Known rows, with every step that occurs:
kaza-nuge-ludon-buvo: [  1.6 -35.6  -1.3  26.0  -5.7  21.2  -7.9 -18.3 -12.2  -5.5  -6.9 -28.3
  -6.1   6.6   8.6 -17.0  -7.8  40.3  45.4  15.8  25.7   6.7]
sitaso-kesur-buvo: [ 23.5   3.6   1.4   3.6  21.8   4.6  -3.3 -26.2  14.9  -9.6 -18.7 -32.2
  -4.8  10.8  -7.8 -13.0   8.1  13.8  -7.4   5.5  -1.0  -8.0]
nuge-ludon-sitaso-kesur: [-15.7 -22.9  -2.3 -12.3  40.8 -19.6   0.3   6.9 -10.1  -8.1 -16.2 -17.5
 -14.4   9.7  32.7  19.2 -15.9  -5.3 -16.6   0.9  47.8  19.5]
kesur-buvo: [ 14.0   1.5 -11.0   3.7  11.6  11.9   1.6 -22.6  17.0  -5.7   2.8 -19.5
  -1.3  -4.0  -6.8 -17.6   7.4   2.7   0.3  10.0 -15.6 -10.7]
sitaso-kesur-buvo-ludon: [ 32.0 -18.8 -20.3   8.5  24.7 -11.6   2.9 -21.5  -1.4  -7.5 -20.4 -44.5
  -8.8  23.5   3.6   7.5   8.2   6.9   5.9  -5.0  17.5   6.7]
mufibu-tera-kesur-buvo-kaza: [  1.3  -9.7 -44.3  19.2  44.5  -0.6  -0.3 -19.0  16.5 -28.3 -16.9  14.1
  30.6 -34.3  10.6 -16.2 -35.8 -19.9  -0.6  18.7  31.2 -30.8]
kesur-buvo-ludon-nuge: [ 28.8 -28.9 -36.2  28.5   5.2  21.6   8.6 -31.8   7.3  -4.5  -7.9 -45.9
  -9.9   9.7  14.4  -7.2   3.8  18.1  34.4   8.1  19.3  -5.7]
mufibu-tera-kesur: [  4.8 -16.1   6.1   2.6  15.4  -3.8   6.7   2.8   5.2 -20.4 -10.8  21.3
  10.0 -32.8  13.7   5.0 -33.4 -14.0  -4.2   4.5  36.8 -18.0]
buvo-kaza-nuge-ludon-sitaso: [-47.0 -26.8 -60.7  18.3  40.8  -5.2  -5.4  -1.0  -8.5   0.2 -14.6  -2.0
  19.9   1.2  35.7 -10.2 -16.5  -7.2  12.8   6.2  51.3   6.2]
ludon-sitaso: [-18.7  -4.3  -6.2  -7.2  24.0   1.2  -2.0  -1.2   7.7   2.8   2.3  -0.5
   3.4   6.0  16.8   5.9 -11.4 -18.4 -15.4   2.7   8.1  -3.8]
nuge-ludon-buvo: [  6.7 -26.3   4.1   7.2  -1.2   4.6  -3.7 -10.4 -17.0 -11.3   0.9 -18.8
 -14.0   3.8   9.1   1.1 -16.0  22.1  26.8  16.5  18.4  17.4]
tera-kesur-buvo-ludon-sitaso-mufibu: [-14.6 -38.6 -40.8   4.8  27.0  20.0  10.6 -35.6  11.8   2.4  -2.9   5.3
 -13.8  -0.3  34.2   1.2 -31.4 -14.2 -18.3  -5.8  21.1 -17.6]
mufibu-tera-kesur-buvo: [ 17.8 -15.2  -3.4   5.4  28.2   8.8   9.7 -16.9  20.4 -27.5  -8.0   2.0
  10.2 -37.8   9.4 -12.6 -26.9 -11.4  -2.6  14.9  21.2 -29.8]
ludon-sitaso-kesur: [ -8.9  -4.0   6.3  -8.3  33.9  -5.8  -7.1  -4.6   4.9  -1.6 -19.9 -14.1
  -2.8  21.5  16.6   9.2 -13.2  -8.9 -23.1   1.2  20.9  -1.1]
mufibu-sitaso-kesur-buvo-kaza-nuge: [ -5.1   4.4 -39.4   8.6  43.3  25.8 -18.6 -27.1  18.2  -9.2 -15.6 -19.9
  24.6   3.7  -3.9 -32.8 -19.8  14.9  10.7  12.7  16.6 -19.3]
sitaso-ludon-buvo-kesur: [ 36.1 -28.4   3.7  11.2  15.2  15.4 -14.0 -28.1 -12.8 -19.3 -27.8 -40.7
 -20.6  27.7 -13.1   6.5  -3.2  21.4  23.9  16.8  26.2   7.3]
kaza-nuge-ludon: [-12.4 -28.0 -15.6  12.6   0.9   3.5   3.1   3.1 -11.9  -2.2  -6.7 -11.7
  -2.4  -6.7  16.8  -8.5   2.6  21.5  26.3   0.5  34.7  10.2]
kaza-nuge-ludon-sitaso-mufibu-tera-damot: [-31.0 -72.0 -37.6  13.9  31.7   9.7   9.8   0.8   5.9   8.9 -14.3  40.8
  -5.3 -36.9  24.2 -10.2 -23.0   9.4  -4.4  11.9  74.2  -4.7]
nuge-ludon: [ -8.7 -19.9  -9.1  -5.7   7.3 -14.0   6.3  11.8 -15.7  -7.3   3.1  -2.7
 -11.9  -9.7  16.2   9.0  -3.4   3.0   4.4   0.7  25.5  20.9]
mufibu-sitaso-ludon: [ 15.1 -12.7  -9.2 -26.2  22.6  30.1  -3.6   6.5  -0.8  -9.9  12.4  -4.0
  -5.0 -21.1 -16.3   8.1  -7.1  -1.8  -5.0   6.7  15.1  -8.7]
kaza-nuge: [ -6.5  -7.2  -6.4  17.9  -6.0  17.6  -3.8  -8.5   3.9   6.2  -9.6 -12.1
   8.5   4.1   0.3 -18.9   6.2  16.2  19.8  -1.0   7.2 -10.7]
mufibu-tera-damot: [ 10.3 -27.7  -4.7   5.6  17.9 -14.5  11.0  10.5  -0.6   0.7 -12.6  29.8
   9.1 -32.1  -8.4   2.1 -10.4  -9.4  -1.7  11.4  33.1 -14.3]

Rows:
[ -8.9 -28.2 -19.4   9.4  47.9   9.6  -0.8 -24.1  11.1 -10.0 -24.3 -46.5
  -5.1   8.9  27.5 -18.4  -2.6  14.2   1.0   9.5  40.8  -0.1] => kaza-nuge-ludon-sitaso-kesur-buvo
[  5.7 -39.2 -31.8   3.5  51.8  -6.5  15.0 -16.4  12.4 -22.0 -10.3 -10.8
   8.8 -16.3  35.7  15.1 -36.7 -38.5  -4.3   6.0  49.0 -20.9] => mufibu-tera-kesur-buvo-ludon-sitaso
[ 37.2 -24.9   0.5  11.9   3.2  31.3 -13.3 -22.4  -5.1  -8.5  -9.6 -30.7
  -7.7   4.5 -24.8  -5.5   6.6  25.8  23.5  22.1   6.9 -12.7] => sitaso-ludon-buvo
[  1.2 -39.6   2.0  26.4   2.5   3.9  -8.6 -24.0 -19.8 -16.3 -27.1 -38.8
 -18.6  29.7  19.6  -7.8 -18.9  34.9  50.0  12.2  45.2  24.2] => kaza-nuge-ludon-buvo-kesur
[-42.8 -36.9 -84.1  24.0  42.7  23.9  -7.1 -35.2  19.0   2.7  -8.4   4.5
   8.3  -7.1  28.3 -32.4 -14.2  13.2   0.6  14.2  37.0  -2.0] => kesur-buvo-kaza-nuge-ludon-sitaso-mufibu
[-31.3 -42.0 -63.6  24.8  69.4   2.5   2.6 -19.5  11.8 -26.8 -22.1   2.4
  29.3 -36.0  47.0 -21.3 -45.1 -19.3  10.5  22.7  71.6 -22.8] => mufibu-tera-kesur-buvo-kaza-nuge-ludon-sitaso
[-33.8 -59.4 -24.2  10.3  28.5  21.4   4.3  -6.0   9.3 -13.6 -12.6  32.8
  -3.7 -37.9  46.9  -6.7 -49.6   4.3  -6.1   5.3  80.3  -7.8] => kaza-nuge-ludon-sitaso-mufibu-tera-kesur
[ 40.7 -27.3 -24.4  29.4  15.6  14.9   2.1 -35.3   5.8 -11.1 -28.5 -58.3
 -16.8  21.7  14.8  -4.6   4.8  29.4  26.4   6.3  32.0  -2.5] => sitaso-kesur-buvo-ludon-nuge
[ -2.5   5.2 -51.7  15.7  28.4   0.8  -6.7 -24.1  13.3  -6.6  -6.3  -5.0
  20.1  -1.7  -3.1 -23.0   0.9  -5.3   4.1  14.5  -6.2 -12.4] => kesur-buvo-kaza
[-19.0 -36.1 -42.6  -1.2  13.5   4.2   2.4  -9.7   2.9  13.3   0.4  13.7
 -13.1  15.0  26.1  18.3 -14.1  -9.7 -12.8 -12.3  27.9  14.1] => buvo-ludon-sitaso-mufibu
[ -9.2 -21.5 -35.2  20.5  17.6  -5.0 -14.1 -12.6 -20.1 -10.3  -5.5  -6.2
   7.7   5.0  11.9  -6.6 -23.1  12.7  31.5  21.1  28.1  15.7] => nuge-ludon-buvo-kaza
[-28.4 -49.0 -91.1  25.1  58.4  18.4  -6.0 -25.8  30.5 -13.7 -12.1  15.4
  16.2 -28.1  28.2 -27.5 -22.8   6.2   3.7  23.6  64.3   0.7] => kesur-buvo-kaza-nuge-ludon-sitaso-mufibu-tera
[-16.7 -21.5 -66.4  29.2  30.0   3.6  -3.7 -21.2   1.1  -9.1 -14.7 -18.7
  15.2  -9.1  14.1 -29.6   3.1  14.2  27.7  12.5  28.0  -0.6] => kesur-buvo-kaza-nuge-ludon
[ -1.0 -24.5 -15.0  -3.0  35.4 -22.3  -0.2  -2.4 -10.6   1.4 -21.7 -26.6
  -4.8  32.3  25.3  32.2  -9.8 -18.0  -7.7 -12.5  40.0  12.0] => buvo-ludon-sitaso-kesur
[ -6.3  -9.1 -35.1  45.4   3.7  22.9 -23.9 -32.2   0.4   2.3 -17.8 -12.3
  28.7  17.8  -6.8 -31.8 -11.7  27.6  45.0  20.3   8.3 -15.9] => ludon-buvo-kaza-nuge
[-31.6 -44.8 -71.0   7.1  66.2   6.2   3.9 -20.6  20.1 -25.7 -12.1  36.3
   9.1 -43.0  43.6  -8.6 -55.7 -17.9 -22.2  20.7  64.7  -8.6] => nuge-ludon-sitaso-mufibu-tera-kesur-buvo-kaza
[-15.7 -49.4 -31.1  -4.1  46.9  14.0  10.3 -19.4  21.4 -24.9  -2.7  23.7
 -12.1 -44.5  42.1  -6.5 -46.7  -9.1 -25.7  15.7  55.6  -8.7] => nuge-ludon-sitaso-mufibu-tera-kesur-buvo
[-28.3 -51.0 -19.1  -8.9  36.1   3.4   7.8   3.3   6.3 -18.3  -6.7  42.8
 -12.4 -39.3  45.8  12.2 -55.4 -11.7 -25.4   6.8  69.9   1.6] => nuge-ludon-sitaso-mufibu-tera-kesur
[ -5.7 -20.6 -52.9  28.6  38.8  -3.0  -9.7 -22.7  -0.6 -11.5 -34.1 -32.7
  10.4   3.5  12.9 -29.3   1.7  25.0  22.2   8.8  41.1   3.6] => sitaso-kesur-buvo-kaza-nuge-ludon
[-11.9 -15.7 -49.2   2.3  51.7  12.9 -10.6 -15.9   2.8 -16.6 -13.4 -23.3
  11.6  -6.5  13.1 -25.1 -24.2  16.9  15.7  14.4  40.7   0.5] => mufibu-sitaso-kesur-buvo-kaza-nuge-ludon
[-26.4 -23.6 -13.5 -14.3  31.8 -13.5   6.6  10.3  -9.1  -3.8   5.2  -3.7
  -9.2  -4.6  33.6  15.3 -17.2 -17.7 -10.6   2.8  33.9  17.7] => nuge-ludon-sitaso
